In the rows, 128 means zero.
Known rows, with every step that occurs
A > Z > S > F: [159 117 143 115 139 131 143 114 138 118 119 122 119 116 123 127  85 103
 123 139  44 142  90 130 125 120 105 134 112 111 117 113 115 150 144 133
 164 191 178 128 137 124 170 142  96 103 154 116]
A > Z > S: [161 107 103  90 139 123 150 116 143 113 118 126 101 132 129 107 105 120
 126 123  74 146 109 125 135 147 124 131 115 114 129 110  91 135 146 140
 152 168 148 140 130 129 164 144  99  93 123 108]
C > S > Z > A > L: [178 136  99 160 135 112 124 134 101 118  99 104 101 107  99 120 143 148
 170 101 125 107 115 151 145 115 157 133  71 126 169 118 184 153 133 118
 188 173 173  78 123  84 150 104  95 118 158 148]
K > D > E > M > P: [145 122  72 182 117 222 121 104 104 154 129 142 164 122 125 131 157 147
 160 107 116 104  79  96  90 149 159 138 142 104 107 138 151 127 100 167
 158 149  91 131 132 127  87 119 131 140 134 139]
P > M > E > D: [190  89 114 148 125 199 118 135 149 122 108 143 135 135 123 114 156 124
 143 105 129  83 124  76 120 139 178 175 107 143 117 125 188 116  98 113
 159 106 108 151 167 151 114 133 151 123 151 137]
H > P > M: [133 142 105 178 141 182 135 110 135 152 174 107 132 152 120 128 133 115
  88 146 122 119 136 134 140 139 144 175  95 101 164 131 134 109 127 134
 167 105  66 112 105 138 155 130 119 159 165 150]
C > S: [142 134 114 143 116 125 124 125 129 108 158 136  79 118 119 110 109 143
 153 116 120 105 117 144 114 142 123 124 106 124 146 137 127 117 136 144
 107 142 154 128 136 113 137 113 122 116 134 147]
E > M > P > H: [124 112  78 116 153 225 160 119 135 137 147 121 172 125 118 128 183 108
 105 167 102 126  88  85 104 175 161 120 141 132 159 140 159  92  85 120
 121 133 102 120 122 124 124 132 127 195 179 123]
F > S > W: [120 107 175 160 132 102 169 101 113 136 121 110  77 103 141 145 111 103
 151 103 100  97 129 149 100 105 150 135 144 140 159 131 141 139 156 131
 155 201 117 127 137 151 135 151 114  98 157 118]
F > S > Z > A: [149 128 165 214 146 100 121 106 126 135  72  86 117 110 136 125 138 122
 127  89 114 117 104 139 133 104 134 153 108 128 205 154 159 180 141 125
 202 160 135  95  99  97 139 128 116 127 160 126]
W > S > Z: [128  98 135 174 120 133 124 142  87 156 105 126 117 117 111 109 141 142
 129  98 145  93 133 131  97 124  90 149 123  93 137 122 176 158 134 124
 158 153 147 117 145 111 132 122 116 117 138 132]
Q > S > Z > A > L: [174 134 103 164 165 103 144 108 103 146  71  94 146 127 114 113 152 140
 157  80  76 123 114 130 115 104 169 142 112 114 153 130 173 147 117  81
 234 178 117  82 113 112 131 117  92 171 172 111]
A > Z > S > J: [155  99 119  94 136  99 174 135 169 116 109 120  78 110 151 127 106 107
 165 114  61 125 119 150 172 164 119 131 120  93 131 109 124 140 145 133
 152 173 139 144 120 106 152 138  62  97 122 106]
K > D > E > S > J > Y: [195  81 128 230 117 107 115 114 130 153 107 140  79  81 105 146 134 176
 207  73 130  58 106 150 193 118 124 103 171  76  93 117 176 141 140 138
 176 161 119 114 145  99  89 108  56 105 119 137]
Z > A > L: [167 129 101 128 144 105 145 138 120 131 113 111 131 125 113 145 148 131
 165 132 104 131 138 158 166 107 160 144 103 156 140  97 147 115 132  89
 177 145 117  98 112 124 144 121 109 132 143 118]
E > M: [139 115 103 120 134 159 133 139 125 129 139 136 142 131 150 102 128 128
 149 122 142 133 105 114 128 122 135 142 125 146 118 124 137 134 105 145
 135 138 101 101 125 144 131 140 143 173 116 131]
K > D > E: [161 140 111 193 108 137 105 108 109 149 119 132 131 116 102 147 142 167
 151  98 119 124 122 100 104 132 130 127 162  81  88 125 140 129 142 158
 151 145 107 133 126 124  88 116 130  88 110 146]
L > A > Z > S > Q: [163 118  97 108 165 131 149 139 170 120  99 119 136 117  68 142 104  99
 120  48  33 100 100 157 141 135  93 170  98 119 163  85 144 159 145 133
 165 183 135 155 131 109 151 123  80 115 149 122]
H > P > M > E > S > Q: [135 103  87 196 195 226  96 101 149 152  92 112 131 151  82 143 139 117
 161  87  78  62 103 146 113 127 136 180 120  89 139 116 177 148  76 136
 196 135 107 121 158 124 153 110 117 156 178 151]
Z > A: [145 147 124 161 138 122 119 132 132 129 107 115 113 111 126 131 140 113
 137 124 129 125 127 134 172 127 119 149 116 158 174 123 131 145 134 107
 143 125 115 108 104 109 128 121 110 120 130 120]
M > P: [101 122 111 123 134 182 141 109 129 137 121 131 151 127 129 136 142 107
 120 139 116 111 104 139 116 153 148 127 117 128 158 144 134 123 105 120
 126 126 141 155 134 116 126 117 118 138 160 118]
S > J: [122 120 144 137 123 105 150 146 151 132 120 119 105 105 147 150 132 114
 163 123 118 103 136 151 168 142 116 127 134 106 127 127 159 132 126 120
 131 136 126 132 114 105 116 122  85 127 128 125]
P > M > E > S > Q: [157  84 115 171 178 196  97 113 140 140  83 130 127 144  81 122 129 121
 181  94  63  60 111 126 115 132 148 159 123 123 122 112 205 163  74 133
 162 152 136 146 178 119 142 126 139 136 168 158]
E > S > J: [128 100 132 160 153 101 142 133 171 138 105 120  74  95 150 127 127 131
 198  99 103  87 128 175 164 121 114 120 147 103 106 126 153 150  96 145
 158 151 142 117 125  96 124 128  90 141 116 119]
H > P > M > E > S > J: [143  92 102 209 171 202 122 110 181 153 110 104  93 131 140 137 145 109
 163 110 101  64 125 152 164 143 157 173 126  71 129 116 166 124  86 130
 201 134 101 115 147 119 146 114  77 145 159 128]
T > J > S > E > M > P: [130  70  67 120 118 230 141  77 106 147  92 137 124  97 158 131 136 115
 165  87 148  64 105 135 128 121 163 153 133 156 180 168 192  86  79 120
 152 170 123 136 150 128  89  96  98 193 199 123]
W > S > C: [141  94 148 179 141 112 131 132 110 160 127 135  92 118 117 106 111 148
 127 110 122  91 146 165 121 132 103 154 134 115 122 125 141 140 127 128
 179 139 131 146 133 123 126 133 101  96 110 110]
L > A > Z > S > E > M > P > H: [165  90  53 113 174 242 172  98 175 122 104  96 147 114 105 121 165  73
  80 100  52 111  82  77 149 173 173 162 131 112 186 130 160 123  85 114
 187 195 103 144 146 108 112 128  66 168 216 104]
H > P > M > E: [143 122  94 176 145 228 111 106 136 141 131 112 147 157 115 139 144 103
  94 142 122 103 126 106 128 153 175 182 110  99 155 117 142 104 118 114
 168 114  83 123 146 148 146 118 117 133 166 139]
E > S > Q: [120 110 123 149 176 127 117 122 141 137  87 125 111 121  95 131 118 138
 200  78  87  85 108 167 112 105  90 129 136 122 115 127 164 172  87 154
 158 150 151 128 138 104 136 121 131 147 137 140]
Z > S: [153 111  98 134 139 128 126 111 154 110 135 132 100 122 146 109 110 115
 145 101  90 126 105 120 119 157 109 142 128 132 146 114  92 120 126 125
 126 145 142 143 129 132 147 150 128 120 117 108]
T > C > S > Q > N: [158 135 109 151 145 118 111 127 157 122 158 150  84 115 102 134 106 126
 139  93  65  42 119 151  93 130  79 162  71 136 199 181 137 112  88 176
 132 159 111 172 104 123 118  40 145  98 126 172]
D > E: [142 118 111 161 123 152 102 105 139 135 105 103 121 120 114 128 131 140
 141 125 127 138 149 124 118 139 141 127 159 114 122 121 150 134 153 126
 129 121 138 123 142 143 105 128 125  98 133 133]
H > P: [109 147  97 156 143 160 129 113 139 141 133 106 133 142 133 146 136 120
 113 123 142 131 120 152 126 124 115 148 124  94 146 130 103 115 130 130
 161 112  98 107 108 133 135 116 108 149 137 123]
W > S: [131 101 124 152 112 128 139 137 111 150 139 141 100 114 117 119 126 143
 148 112 116  92 144 152 104 131  83 153 135 121 131 113 132 107 143 114
 123 143 114 133 143 137 138 124 121 115 126 121]
A > Z > S > E > M > P > H: [149  83  55  91 169 234 173  88 140 121  99 107 125 128 131 114 161  87
 126 150  67 132  79  68 125 177 172 131 146 103 160 149 153 122  77 118
 173 196 116 145 145 114 127 138  85 156 206 110]
A > Z: [136 118 126  83 135 126 151 133 115 130 111 122 129 139 112 127 125 134
 110 150 108 146 135 134 144 119 145 115 114 111 116 125 128 139 146 138
 156 149 129 126 127 120 144 123  97 104 136 128]
J > S > W: [139  96 147 117 127 130 172 118  61 152 109 136  67  92 118 125 104 106
 158 115 155  71 124 142 144 106 149 117 145 135 153 108 180 120 144 110
 140 184 124 123 176 141 106 111 108 100 143 104]
T > C > S > J > Y: [184  83 124 169  99  98 134 151 153 113 156 154  47  72 126 140 107 136
 136  98 142  37 120 183 215 154 104 126  68 157 191 135 162  81 144 127
 113 134 127 155 165  91 134  80  56 107 121 177]
S > Q > U: [128 155 141 128 176 112 134 127 117 129 122 123 138 136  82 165 123  89
 169 118  80 100 140 153 102 114  94 140 147 110 161 138 155 191 110 112
 100 142 103 152  80 114  90 136 113 134 181 132]
F > S > Z > A > L: [173 111 134 178 152  87 145 109 119 137  82  83 133 122 121 138 143 138
 157  99  94 118 114 169 125  88 172 148  97 133 171 127 173 154 141 107
 238 179 139  89 110 114 157 125 111 135 172 123]
L > A: [142 138 125 152 133 138 125 142 160 128 137 119 149 112 101 138 132 113
  86  83 114 105 128 135 149 120 134 160 115 140 151 108 134 129 135 124
 144 132 115 130 125 122 115 118 104 137 136 119]

Rows
[149 126 126 206 169 129  95 121 128 140  56  98 101 105 119 102 154 137
 150  83 141 108 102 132 163 104 120 137 115 118 158 134 167 208  96 143
 213 152 162  77 112  73 132 126 112 140 134 119]  E > S > Z > A
[163 106 130 161 160 112 119 108 156 121 119 124  89 127 140  93  94 118
 127 100  96 130 108 129 132 160 126 140 131 127 136 125 102 155 111 140
 186 139 159 155 123 119 138 160 105  99  91  96]  Z > S > C
[155 153 123 196 128 126  99 133 111 116  99 108  84  98 108 107 134 124
 143  94 143 104 104 128 149 134 119 140  83 119 206 148 173 182 133 136
 158 155 169  89 113  68 136 111 101 107 150 148]  C > S > Z > A
[150  89  57 104 160 226 154 101 160 122  92 115 137 121 135 109 124  75
 110  67  77  97  77 117 161 144 170 178 101 130 176 130 146 157  80 136
 206 198 114 150 153 112 118 129  64 151 189 101]  L > A > Z > S > E > M > P
[149 126 116 188 202 135  94  87 148 140  85 101  99 121  71 143 128 119
 215  93  66  89 148 169  93 105 101 134 190  93 131 130 172 209  98 128
 129 147 128 130  99 119  75 139 116 119 178 131]  D > E > S > Q > U
[165 128 111 148 151 116 124 137  97 139  69  95 149 121 103 135 166 133
 147 117 134 131 125 134 161 102 164 142  89 123 149 110 184 161 125 102
 214 160 149  83 115  95 141 116 102 134 152 127]  S > Z > A > L
[102 102  88 127 139 221 133  98 109 138  97 124 144 130 164 115 143  97
 154 119 147 102  92 109 132 129 170 146 128 132 150 165 176 153  56 130
 164 153 109 139 149 117  96 121 115 173 182 128]  S > E > M > P
[173  91  93 149 136 139 125 108 165 109  81 128  65 106 164 110 129 120
 197  44 132  98 107  96 123 127 118 169 142 122 123 148 142 147  83 122
 184 146 139 160 149 128  96 137 127 115 136 108]  Z > S > E > D
[140 104  67 150 151 252 134  94 147 145 122 101 169 114 102 132 187 118
 117 175 104 134 107  83  93 187 176 118 170 126 152 136 180 100 109 119
 118 129 114 110 135 142 101 128 123 169 187 130]  D > E > M > P > H
[150 111 179 185 155  85 139  93 151 140 120 108 107 136 142 118  98 137
 119 107  99 113 123 158 114 113 150 134 138 128 147 158 118 152 124 148
 212 148 133 147 109 128 132 147 117 110 124 113]  F > S > C
[113 111  84 117 140 212 144 120 125 134 130 138 162 133 151 111 138 110
 137 135 126 109  82 123 119 147 157 136 109 153 149 141 146 127  84 144
 136 133 113 128 130 131 125 128 128 183 151 123]  E > M > P
[149 104 103 185 152 151  92  88 157 141  93 109  91 113 118 105 130 155
 173 102 119 119 136 138 121 116 137 121 170 114  97 119 142 153 117 153
 163 134 155 106 148 133 112 130 125 111 125 128]  D > E > S
[148 129 119 104 140 138 148 144 144 130 113 111 151 123  87 139 127 119
  66 105  97 128 135 140 167 111 148 149  98 119 143 103 131 136 154 137
 166 156 111 124 125 118 128 117  81 114 148 120]  L > A > Z
[184 101  84 207 175 137  90 102 125 152  36  70 109 107  92 116 166 160
 191  89 124 124 134 152 148  90 175 134 131 108 118  99 203 187 117 122
 244 163 177  60 135 104 123 121 103 116 151 129]  D > E > S > Z > A > L
[108  76  82 152 131 218 146 111  91 159 113 141 113 116 153 111 140 117
 171 107 135  65 113 138 111 135 128 169 138 125 153 155 184 134  69 111
 159 168  95 142 167 126 105 114 110 161 184 124]  W > S > E > M > P
[165 120 100 217 136 139  96  97 127 154 111 129  99 116 108 125 137 185
 185  72 106 108 114 120 106 112 126 122 171  75  66 123 128 146 111 179
 182 158 121 121 139 115  93 120 130 101 101 141]  K > D > E > S
[167  97 152 142 152 110 136 109 103 157 113 132  97 121 120  96  92 134
 128 115 147  96 120 155 156 119 154 114 138 127 143 133 158 131 113 129
 191 133 139 139 149 119 103 106 109 117 112 101]  J > S > C
[171 108 100 173 179 114 114 127 114 144  59  94 118 114 106 109 161 151
 178  93 121 115 115 155 160  80 159 132 102 124 125 104 182 180  94 128
 246 171 165  70 126  88 145 122 106 146 144 121]  E > S > Z > A > L
[143  92 123 196 149 127 115 104 182 148  85  98  68  87 131 127 133 141
 209 101 105  99 147 164 153 133 129 121 174  86  96 118 174 154 118 144
 163 145 153 110 138 112 104 129  86 114 126 123]  D > E > S > J
[119 101  86 130 156 238 151  99 122 139 112 107 154 123 128 134 183  98
 126 153 123 115  95  72 118 159 174 125 161 117 161 168 188 120  62 109
 150 155  97 130 145 115  92 121 114 187 212 128]  S > E > M > P > H
[151 107  86 150 128 183 107 114 137 136 117 113 134 124 135 103 132 140
 157 125 137 141 129 107 117 136 149 141 153 139 108 122 160 142 128 148
 134 128 116  92 135 161 107 143 138 142 125 138]  D > E > M
[161  92 144 176 134 111 144  93 158 124  80 115  81 113 169 131 132 141
 187  56 133  86 121 136 105  81 140 160 148 124 129 182 161 139  97 131
 209 153 111 150 144 137  88 125 133 125 171 125]  F > S > E > D
[143 106 116 139 128 142 124 124 136 123  75 125  95 109 147 128 148 132
 175  75 172 101 128 104 132  93 133 152 140 117 106 164 176 153  83 122
 185 132 119 146 146 120  74 117 128 126 155 128]  S > E > D
[141  99 151 173 159 180  86 104 142 133  77 127 127 113 120 134 119 121
 165 120  88  86  88 121 113  95 137 131 148 119  82 120 146 155  84 115
 166 170 192 113 184 126 134 115 126 115 153 118]  M > E > S > F
[119 109  73 139 126 218 131  97 114 118 125 135  95 119 154 102 122 112
 177 106 140  75  85 126 118 145 162 139 107 133 169 183 174 146  61 149
 144 170 135 136 159 104 106 108 105 159 192 148]  C > S > E > M > P
[132 132 129 161 149 123 123 101 117 139  91 112 142 133 129  93 137 133
 122  76 100 120 103  95  77 125 136 128 137  84 141 158 155 162 108 119
 182 165 130 110 129 115 115 122 112 172 154 121]  Q > S > Z
[156 110 116 112 146 141 173 132 137 116 105 114  85  90  97 132 107  77
 100  73  69 108 117 132 161 133 145 160 109 129 166  77 127 152 164 124
 173 218 132 136 143 133 141 150  54  71 136  94]  L > A > Z > S > W
[154  91 153 140 107 100 149 146 132 129 127 142 108  98 126 150 124 121
 153 127 150  79 122 160 214 130 125 110 129 127 160 124 170 122 160  87
 120 132 122 122 133 111 124 117  52 132 147 124]  S > J > Y
[130 109 102 134 136 167 122 117 114 130 110 121 120 131 163 107 128 120
 166 108 155 122 120  98 143 106 145 145 138 129 120 153 168 159  77 137
 168 156 101 115 147 129  98 133 126 161 150 138]  S > E > M
[169 107 116 118 143 109 170 146 199 117 115 115  99  92 124 139 111  88
 121  70  49 101 120 160 196 155 119 161 106 101 157  87 130 136 155 128
 167 179 128 147 122 100 139 130  35 104 129  97]  L > A > Z > S > J
[144 102 122  89 139 130 175 123 104 117  98 123  64 105 124 121 103  90
 141 119  85 126 119 123 138 137 140 131 122 116 142  97 127 157 154 132
 159 216 147 139 150 137 155 159  77  64 129 104]  A > Z > S > W
[127 108 128 166 160 137  96 117 124 140  78 110 115 122 121  98 141 145
 145  83 140 113 107 123 121 103 129 119 126  96 115 136 164 195  90 164
 198 153 178 100 140  95 129 128 126 142 132 130]  E > S > Z
[138  80  96 157 123 166 133 129  94 150 125 137  89 115 153 101 127 137
 184  97 145  85 136 122 122 110 105 171 144 122 121 138 172 140  94 122
 154 167  84 117 160 141 108 130 118 156 152 131]  W > S > E > M
[152 121 111 171 118 138  94 137 128 118 121 125  85  96 118 112 130 146
  96  79 150  84 114 133 118 142 109 138  55 125 170 152 161 132 108 183
 162 140 158 145 163  81 137  86 129 103 112 190]  T > C > S > Z
[138  84  58  86 157 217 158  90 127 121  88 121 116 135 163  97 122  93
 151 114  89 115  77 108 139 149 166 149 117 117 155 150 141 160  75 142
 196 193 129 153 154 114 131 138  85 143 182 111]  A > Z > S > E > M > P
[114  99 139 155 156 135 143 121 110 141 100 122  60  92 126 119 125 118
 176  99 127  94 126 147 135  99 141 120 149 127 112 111 144 169 105 146
 166 189 142 111 156 128 127 146 107 107 128 115]  E > S > W
[163 115 103 155 114 136 125 124 141 105 103 132  47 102 144 114 125 145
 203  64 164  74 118 119 118 109 125 147 122 117 126 172 175 142  90 146
 166 146 145 141 156 109  85 103 119 109 162 149]  C > S > E > D
[164  86  80  95 149 164 149 105 131 112  96 121  94 135 165  89 106 112
 164 103 102 139 100  96 152 125 147 150 128 115 126 132 136 163  95 147
 190 195 119 126 150 131 136 149  98 134 145 120]  A > Z > S > E > M
[132 108  65 146 147 233 149  97 126 120 138 117 106 108 122 119 164 110
 152 138 113  90  87  89 103 173 168 124 139 112 182 180 185 105  68 128
 124 173 121 128 152 103 102 112 107 176 219 148]  C > S > E > M > P > H
